Each row comes from the steps of one path. Every step used is in the known rows, and no mark comes twice. Write the path behind each row, first mark first.
Known rows
D L Q: [ 1.069 -0.755 -0.471  0.151  0.075  0.519  0.280 -0.463 -0.368  0.225
 -0.489  0.203  0.699  0.554 -1.473  0.652  1.886 -1.206  0.437 -0.258
 -0.298  0.817 -0.231  0.553 -1.032  0.610 -0.491  0.107 -0.069]
Q L G X H S: [ 0.233  0.543  0.188 -1.175 -1.545  0.391 -0.907 -0.678 -0.212  0.572
 -0.680 -0.243  2.830  1.809 -4.334 -0.726  0.265 -1.790  0.025  0.706
  0.565  0.244  0.396  0.479 -0.118  0.522 -0.074  0.129 -1.055]
D S H: [ 0.937 -0.406  0.092 -0.369 -0.558  0.618 -0.595 -0.110 -0.887  1.076
 -0.555 -0.323 -0.009 -0.184  3.814  0.669 -0.925 -0.668  0.380 -0.134
 -0.539  0.772 -0.424  0.266 -1.135  0.783 -0.345 -0.721  0.818]
L G: [ 0.385 -0.513  0.369 -0.178 -0.405  0.238 -0.503 -0.448 -0.509  0.576
 -0.459 -0.204  0.461 -1.314  1.393  0.093 -1.149 -1.343  0.242  0.652
  0.024  0.341 -0.363  0.421  0.762  0.492 -0.309  0.352 -0.314]
G X H S Q L: [ 0.373  0.530 -0.146 -1.421 -2.041  0.655 -0.546 -0.370 -0.415  0.444
 -1.246  0.167  1.380  3.884 -4.932  0.068  0.916 -1.878  0.136 -0.064
  0.324  0.664  0.227  0.491  0.288  1.299 -0.198 -0.187 -1.409]
L Q S: [ 1.080 -0.579 -0.481  1.096 -0.186  0.563  0.098 -0.293 -0.598  0.418
 -0.272 -0.186  1.526  0.894  0.115  0.533  1.373 -1.374  0.299  0.087
 -0.452  0.518 -0.368  0.720 -0.272  0.484 -0.692 -0.170 -0.480]
L G X: [ 0.512 -0.196  0.465 -0.206 -1.668  0.259 -0.744 -0.907 -0.845  0.651
 -0.520 -0.247  0.529  0.044  0.479 -0.746 -0.735 -1.225  0.003  0.613
 -0.030  0.367 -0.288  0.544  1.039  0.550 -0.414  0.402 -0.186]
D L: [ 0.844 -0.735 -0.210 -0.222 -0.343  0.234 -0.467 -0.312 -0.352  0.625
 -0.649  0.403 -0.104  0.003 -1.739  0.385  0.205 -1.251  0.358 -0.277
 -0.116  0.769 -0.261  0.422  0.482  0.588 -0.054 -0.040 -0.163]
G X H S: [ 0.560  0.383  0.142 -0.648 -1.507  0.531 -1.011 -0.859 -0.313  0.697
 -0.929 -0.131  1.895  2.274 -6.965 -0.400  1.732 -1.843  0.127  0.488
 -0.260  0.470  0.266  0.373  0.340  0.886  0.095 -0.115 -0.742]
X H S: [ 0.327  0.171  0.084 -0.504 -0.277  0.716 -0.832 -0.507  0.057  0.549
 -1.108 -0.122  1.924  1.028 -5.986  0.181  1.066 -1.886  0.334  0.217
 -0.169  0.434  0.267  0.064 -0.075  0.852  0.276 -0.220 -0.886]
X G L Q S H: [ 1.005 -1.057 -0.581  0.694  0.035  0.410 -0.155 -0.735 -0.826  0.845
 -0.565  0.283  0.765  1.911  6.433  0.639  2.438 -0.781  0.345  0.400
 -1.304  0.217 -0.768  0.820  0.737  0.480 -1.260 -0.250 -0.054]
S D L G X H: [ 0.353 -0.006  0.630 -0.430 -2.139  0.185 -1.009 -1.062 -0.590  0.566
 -1.157 -0.056  1.391  1.857 -5.841  0.243 -1.961 -2.177  0.785  1.142
  0.014  0.616 -0.156  0.315  1.317  0.426 -0.468  0.430 -1.054]
L G X H: [ 0.384 -0.320  0.666 -0.308 -1.740  0.264 -1.043 -1.198 -0.714  0.608
 -0.731 -0.538  1.263  1.097 -3.689 -0.566 -0.698 -1.294  0.203  0.947
 -0.014  0.292 -0.054  0.094  1.379  0.641 -0.457  0.289 -0.469]
S Q X G L: [ 0.515 -0.828 -0.411 -0.964 -0.396 -0.695 -0.130 -0.114 -1.006  0.428
 -0.851  0.624 -1.864 -0.520  4.510  0.910  0.114 -1.365  0.157  0.548
 -0.251  0.068 -0.702  0.677  2.162  0.929 -0.662  0.221 -0.805]
X H S Q: [ 0.223  0.271  0.058 -0.540 -0.750  0.960 -0.392 -0.408 -0.225  0.362
 -1.481  0.067  1.129  1.612 -5.347  0.806  0.072 -1.953  0.502  0.131
 -0.245  0.556  0.016  0.254  0.980  1.437  0.161 -0.238 -1.083]
Q L G X H: [ 0.388 -0.362  0.356 -1.072 -1.951  0.293 -0.819 -0.746 -0.361  0.655
 -0.609 -0.468  1.487  1.790 -1.988 -0.577 -0.702 -1.329  0.061  0.563
  0.644  0.285  0.207  0.268  0.371  0.475 -0.614  0.262 -0.711]
G L Q X H S: [ 0.820 -0.362 -0.822 -0.736  0.853  0.091 -0.308 -0.306 -0.571  0.167
 -0.519  0.270  2.751 -1.232 -4.568  0.610  3.933 -1.804  0.078  0.484
 -0.868  0.387  0.323  0.347 -1.085  0.665 -0.661 -0.140 -0.847]
S D L G: [ 0.266 -0.278  0.145 -0.256 -0.654  0.264 -0.570 -0.312 -0.489  0.602
 -1.057  0.341  0.555 -0.661 -0.977  0.989 -2.557 -2.117  0.740  0.931
  0.205  0.681 -0.525  0.597  0.627  0.276 -0.287  0.339 -1.019]
D S: [ 0.983 -0.423  0.237 -0.102 -0.752  0.223 -0.486 -0.312 -1.019  0.614
 -0.193 -0.363 -0.320 -0.059  2.237  0.691 -0.906 -1.296  0.276  0.047
  0.098  0.673 -0.223  0.247 -0.699  0.630 -0.216 -0.265  0.535]
X G: [ 0.548 -0.627  0.226 -0.300 -0.837 -0.149 -0.556 -0.620 -0.278  0.689
 -0.492 -0.053 -1.237  1.386  2.573  0.185 -0.016 -1.389  0.428  0.517
  0.297  0.195 -0.588  0.450  0.684  0.382  0.030  0.273 -0.279]
G L Q S H: [ 1.092 -0.916 -0.762  0.842  0.424  1.085 -0.158 -0.440 -0.960  0.805
 -0.602  0.301  1.657  0.520  3.795  0.743  2.668 -0.797  0.204 -0.095
 -1.672  0.587 -0.498  0.586  0.139  0.673 -1.393 -0.493  0.204]
X H S D L: [ 0.269  0.435 -0.052 -0.597 -0.414  0.496 -0.826 -0.356  0.062  0.590
 -1.573  0.470  1.917  1.710 -8.321  1.261 -0.036 -2.735  0.804  0.654
 -0.127  0.786  0.072  0.289 -0.065  0.567  0.239 -0.102 -1.502]

Which path is each row?
[ 0.196  0.780 -0.164 -1.003 -0.291 -0.014 -0.853  0.303  0.020  0.672
 -1.491  0.169  1.830 -0.692 -7.316  1.120 -0.245 -2.861  0.666  0.957
  0.186  0.437  0.072  0.425 -0.911  0.466  0.063 -0.286 -1.900] : Q X H S D
[ 0.404 -0.514 -0.013 -0.822 -0.479  0.351 -0.369 -0.103 -0.336  0.667
 -0.571 -0.041  0.536 -0.517  2.640  0.063 -1.068 -1.394  0.115  0.465
  0.777  0.303 -0.182  0.655 -0.341  0.257 -0.345  0.233 -0.613] : Q L G
[ 0.694 -0.952 -0.064 -0.438 -0.411  0.067 -0.699 -0.945 -0.863  0.696
 -0.555  0.468 -1.293  1.158  4.380  0.396  1.328 -1.284  0.124  0.519
 -0.354  0.136 -0.592  0.354  1.540  0.507 -0.380  0.396 -0.093] : X G L
[ 0.584  0.264 -0.598 -0.781  0.570  0.066 -0.335 -0.177 -0.705  0.304
 -1.203  0.431  2.720 -0.540 -5.484  1.548  3.011 -2.758  0.386  0.972
 -0.619  0.504  0.123  0.324 -1.571  0.445 -0.799 -0.133 -1.574] : G L Q X H S D
[ 0.533  0.380 -0.677 -0.681  0.462 -0.626  0.173  0.144  0.080  0.251
 -0.619  0.596  1.323  0.193 -2.488  1.295  1.473 -2.693  0.834  0.892
  0.307  0.377 -0.480  1.156 -1.782 -0.006  0.108  0.281 -1.668] : H S D L Q X G
[-0.074  0.635 -0.086 -0.961  0.280 -0.282 -0.731  0.112  0.079  0.480
 -1.259  0.260  2.676 -2.022 -7.663  0.974 -1.953 -2.728  0.746  1.276
  0.277  0.368 -0.039  0.610  0.015  0.213  0.145  0.039 -1.749] : Q X H S D L G
[ 0.411 -0.443  0.486 -0.315 -1.571  0.093 -0.841 -1.173 -0.435  0.578
 -0.607 -0.292  1.520  1.127 -5.278 -0.546 -0.759 -1.178  0.331  0.650
 -0.129  0.484  0.012  0.239  1.836  0.627 -0.350  0.298 -0.243] : D L G X H
[ 0.412 -0.427 -0.029 -0.786 -0.610 -0.179 -0.309  0.212 -0.301  0.363
 -1.421 -0.017 -0.029 -0.605 -3.787  0.844 -1.142 -1.463  0.396  0.231
  0.134  0.356 -0.183  0.161  1.024  1.084 -0.325 -0.228 -1.156] : S Q X H
[ 0.595  0.037  0.321 -0.979 -2.285  0.223 -0.142 -0.359 -1.467  0.365
 -0.168 -0.324 -0.055  1.820  4.662  0.121 -2.717 -1.193  0.207  0.255
  0.646  0.583 -0.259  0.736  0.170  0.860 -0.834  0.027  0.033] : D S Q L G X
[ 0.190  0.671 -0.155 -1.157 -1.644  0.447 -0.279 -0.225 -0.603  0.377
 -0.789  0.226  1.379  1.559  0.259 -0.276 -0.772 -1.758  0.042  0.259
  0.523  0.414 -0.125  0.995  0.582  0.989 -0.154  0.242 -1.039] : H S Q L G X
[ 0.745 -0.391 -0.356 -0.519  0.037 -0.213 -0.191  0.050 -0.162  0.267
 -1.121  0.180  1.559 -0.272 -7.025  1.567  0.590 -2.252  0.826  0.730
  0.104  0.702 -0.090  0.313 -1.534  0.255 -0.692 -0.108 -1.710] : S D L Q X H
[ 0.848 -0.544 -0.454  0.818 -0.473  0.086 -0.091 -0.743 -1.121  0.441
 -0.553  0.454  0.354  2.724  4.092  1.432  1.431 -2.346  0.528  1.072
 -0.598  0.346 -0.808  0.739  0.719 -0.022 -1.156  0.330 -1.099] : X G L Q S D
[ 0.078  0.557  0.424 -0.606 -1.760  0.646 -0.696 -1.004 -0.581  0.280
 -1.135 -0.173  2.003  1.882 -5.035 -0.192 -0.931 -1.801  0.270  0.862
 -0.215  0.333 -0.024  0.370  1.772  1.307 -0.088  0.129 -0.822] : L G X H S Q
[ 0.142  0.246 -0.355 -1.033 -0.212 -0.485 -0.130  0.281 -0.145  0.395
 -0.946  0.458 -0.298 -0.268  0.291  0.650 -0.222 -1.872  0.422  0.594
  0.339  0.035 -0.532  1.041  0.768  0.892  0.246  0.097 -1.254] : H S Q X G
[ 0.524  0.049  0.630 -1.064 -2.518  0.230 -0.419 -0.657 -1.236  0.412
 -0.452 -0.597  0.801  2.878  0.778  0.201 -2.729 -1.226  0.134  0.550
  0.687  0.460  0.037  0.251  0.486  0.965 -0.729  0.001 -0.212] : D S Q L G X H
[ 0.302 -0.259  0.445 -1.022 -2.286  0.481 -0.420 -0.606 -0.665  0.436
 -1.008 -0.244  0.875  2.751 -1.601 -0.108 -1.680 -1.365  0.203  0.557
  0.558  0.355  0.000  0.375  1.400  1.044 -0.801  0.262 -1.252] : S Q L G X H
[ 0.496  0.671 -0.420 -0.645  0.284  0.092 -0.184  0.165 -0.087  0.301
 -1.305  0.032  2.880 -0.334 -7.001  1.336  1.624 -2.852  0.760  1.004
  0.066  0.468  0.097  0.518 -2.384  0.403 -0.163 -0.098 -2.002] : L Q X H S D
[ 0.180  0.447  0.282 -0.678 -1.526  0.585 -0.595 -0.932 -0.431  0.238
 -1.033  0.163  2.066  1.693 -6.786 -0.132 -0.986 -1.671  0.258  0.555
 -0.344  0.570  0.014  0.500  2.200  1.324  0.025  0.338 -0.871] : D L G X H S Q
[ 0.401  0.109  0.318  0.511 -2.040  0.266 -0.806 -0.790 -0.730  0.666
 -0.941 -0.105  2.166  2.378 -5.944  0.329 -2.738 -2.250  0.693  1.063
 -0.131  0.525 -0.301  0.500  2.421  0.148 -0.665  0.118 -1.397] : Q S D L G X H
[ 0.717 -0.608 -0.254  0.538 -0.422  0.675 -0.648  0.048 -0.407  1.238
 -0.953  0.019  0.831  0.299  1.968  0.303 -0.497 -0.821  0.364 -0.348
 -0.820  0.471 -0.548  0.727  0.892  0.697 -0.562 -0.633 -0.114] : Q S H
[ 1.212 -0.997 -0.780  0.964  0.073  0.821 -0.060 -0.541 -1.215  0.383
 -0.266  0.270  1.363  0.611  2.079  0.734  2.536 -1.345  0.028  0.025
 -1.112  0.525 -0.392  0.612  0.559  0.473 -1.396 -0.095 -0.172] : G L Q S
[ 0.385  0.658 -0.079 -0.495 -0.461  0.539 -0.706 -0.070 -0.391  0.714
 -1.289  0.426  0.965  0.441 -2.588  1.125  0.158 -2.744  0.611  0.598
  0.000  0.686 -0.257  0.642 -0.774  0.546  0.118  0.023 -1.382] : H S D
[ 0.930 -0.363 -0.292  0.001 -0.270  0.490  0.145 -0.296 -0.453  0.344
 -0.913  0.352  0.878  1.239 -2.359  1.411  0.860 -2.197  0.815  0.282
 -0.121  1.006 -0.409  0.604 -1.557  0.393 -0.533  0.051 -1.064] : S D L Q
[ 0.022  0.270 -0.146 -1.055 -0.472  0.710 -0.082  0.119 -0.254  0.318
 -0.986  0.270  1.305  0.269  1.330  0.419 -1.301 -1.813  0.193  0.277
  0.636  0.392 -0.176  0.949  0.124  0.967  0.069  0.078 -1.203] : H S Q L G
[-0.047  0.382 -0.018 -1.193 -0.790  0.842 -0.384 -0.141 -0.065  0.278
 -1.210 -0.014  2.107  1.092 -2.685  0.498 -1.288 -1.837  0.384  0.514
  0.631  0.353  0.074  0.463  0.576  1.059 -0.109  0.058 -1.286] : X H S Q L G
[ 0.420 -0.181  0.143 -1.042 -2.164  0.408 -0.237 -0.420 -0.814  0.390
 -0.750  0.072  0.052  1.668  2.250 -0.198 -1.586 -1.306  0.059  0.142
  0.617  0.486 -0.330  0.898  1.155  0.912 -0.603  0.224 -0.772] : S Q L G X
[ 0.451 -0.318  0.216 -0.891 -1.085  0.304 -0.003  0.061 -1.125  0.317
 -0.336 -0.260 -0.098  0.351  5.480  0.908 -3.314 -1.232  0.306  0.313
  0.882  0.630 -0.307  0.609 -0.234  0.789 -0.568 -0.063 -0.304] : D S Q L G
[ 0.224  0.455  0.490 -0.562 -1.416  0.458 -1.012 -1.139 -0.359  0.544
 -0.680 -0.388  2.622  0.913 -5.669 -0.699  0.208 -1.803  0.102  0.919
 -0.193  0.238  0.187  0.315  0.948  0.831  0.049  0.226 -0.658] : L G X H S
[ 0.650 -0.938 -0.354 -0.854  0.045 -0.802 -0.563 -0.266 -0.740  0.692
 -0.356  0.530 -1.147 -1.218  3.625  0.464  1.073 -1.306  0.131  0.660
 -0.158 -0.039 -0.574  0.667  1.154  0.236 -0.650  0.278 -0.470] : Q X G L
[ 0.308  0.299 -0.573 -0.956  0.051 -0.011 -0.140  0.596 -0.300  0.382
 -1.093  0.437  0.504 -1.608 -1.945  0.734 -0.163 -1.868  0.324  0.056
  0.020  0.438 -0.298  0.842  0.117  1.154  0.048 -0.246 -1.095] : H S Q X
[ 1.035 -0.954 -0.599  0.842 -0.107  0.034 -0.034 -0.888 -1.069  0.370
 -0.020  0.239  0.318  2.093  4.520  0.703  2.510 -1.397  0.085  0.606
 -0.762  0.162 -0.610  0.695  1.070  0.225 -0.964  0.288 -0.234] : X G L Q S
[ 0.724  0.553 -0.870 -0.600  0.526 -0.147  0.151  0.406 -0.124  0.248
 -0.832  0.650  2.191 -1.368 -4.913  1.410  1.606 -2.671  0.720  0.528
 -0.028  0.818 -0.174  1.048 -2.445  0.308 -0.099 -0.030 -1.404] : H S D L Q X
[ 0.332 -0.170 -0.545 -1.188  0.294 -0.612 -0.245 -0.069 -0.705  0.417
 -0.844  0.833 -0.519 -0.684  2.386  0.726  0.849 -1.798  0.222  0.506
 -0.315  0.078 -0.525  0.952  1.520  0.915 -0.295  0.153 -0.817] : H S Q X G L
[ 1.108 -0.806 -0.649  1.075 -0.039  0.439  0.247 -0.267 -0.411  0.310
 -0.267  0.183  1.602  0.892 -1.706  0.625  1.372 -1.324  0.338 -0.224
 -0.494  0.668 -0.357  0.815  0.048  0.427 -0.642 -0.140 -0.316] : D L Q S
[ 1.020 -0.430 -0.594  0.947 -0.333  0.637 -0.012 -0.366 -1.333  0.372
 -0.666  0.496  1.132  1.464  1.236  1.528  1.426 -2.307  0.388  0.615
 -1.000  0.789 -0.465  0.616  0.112  0.303 -1.352 -0.058 -0.973] : G L Q S D
[ 0.914 -0.985 -0.585 -0.470  0.582 -0.006 -0.249 -0.355 -0.817  0.283
 -0.592  0.081  1.386 -1.226 -2.519  0.898  3.206 -1.343  0.018  0.533
 -0.702  0.377  0.063  0.087 -0.585  0.527 -1.129 -0.150 -0.653] : G L Q X H
[ 0.635 -0.338  0.119 -0.260 -1.480  0.070 -0.682 -0.896 -0.740  0.582
 -0.381  0.057  0.680  0.199 -1.353 -0.573 -0.906 -1.136  0.192  0.383
 -0.170  0.511 -0.352  0.684  1.503  0.573 -0.398  0.379  0.021] : D L G X
[ 0.370 -0.563 -0.042 -0.839 -0.614 -0.747 -0.059  0.193 -0.362  0.463
 -0.976  0.266 -1.742 -0.256  2.576  0.827 -1.185 -1.458  0.376  0.588
  0.531  0.124 -0.764  0.821  1.232  0.786 -0.265  0.171 -1.080] : S Q X G
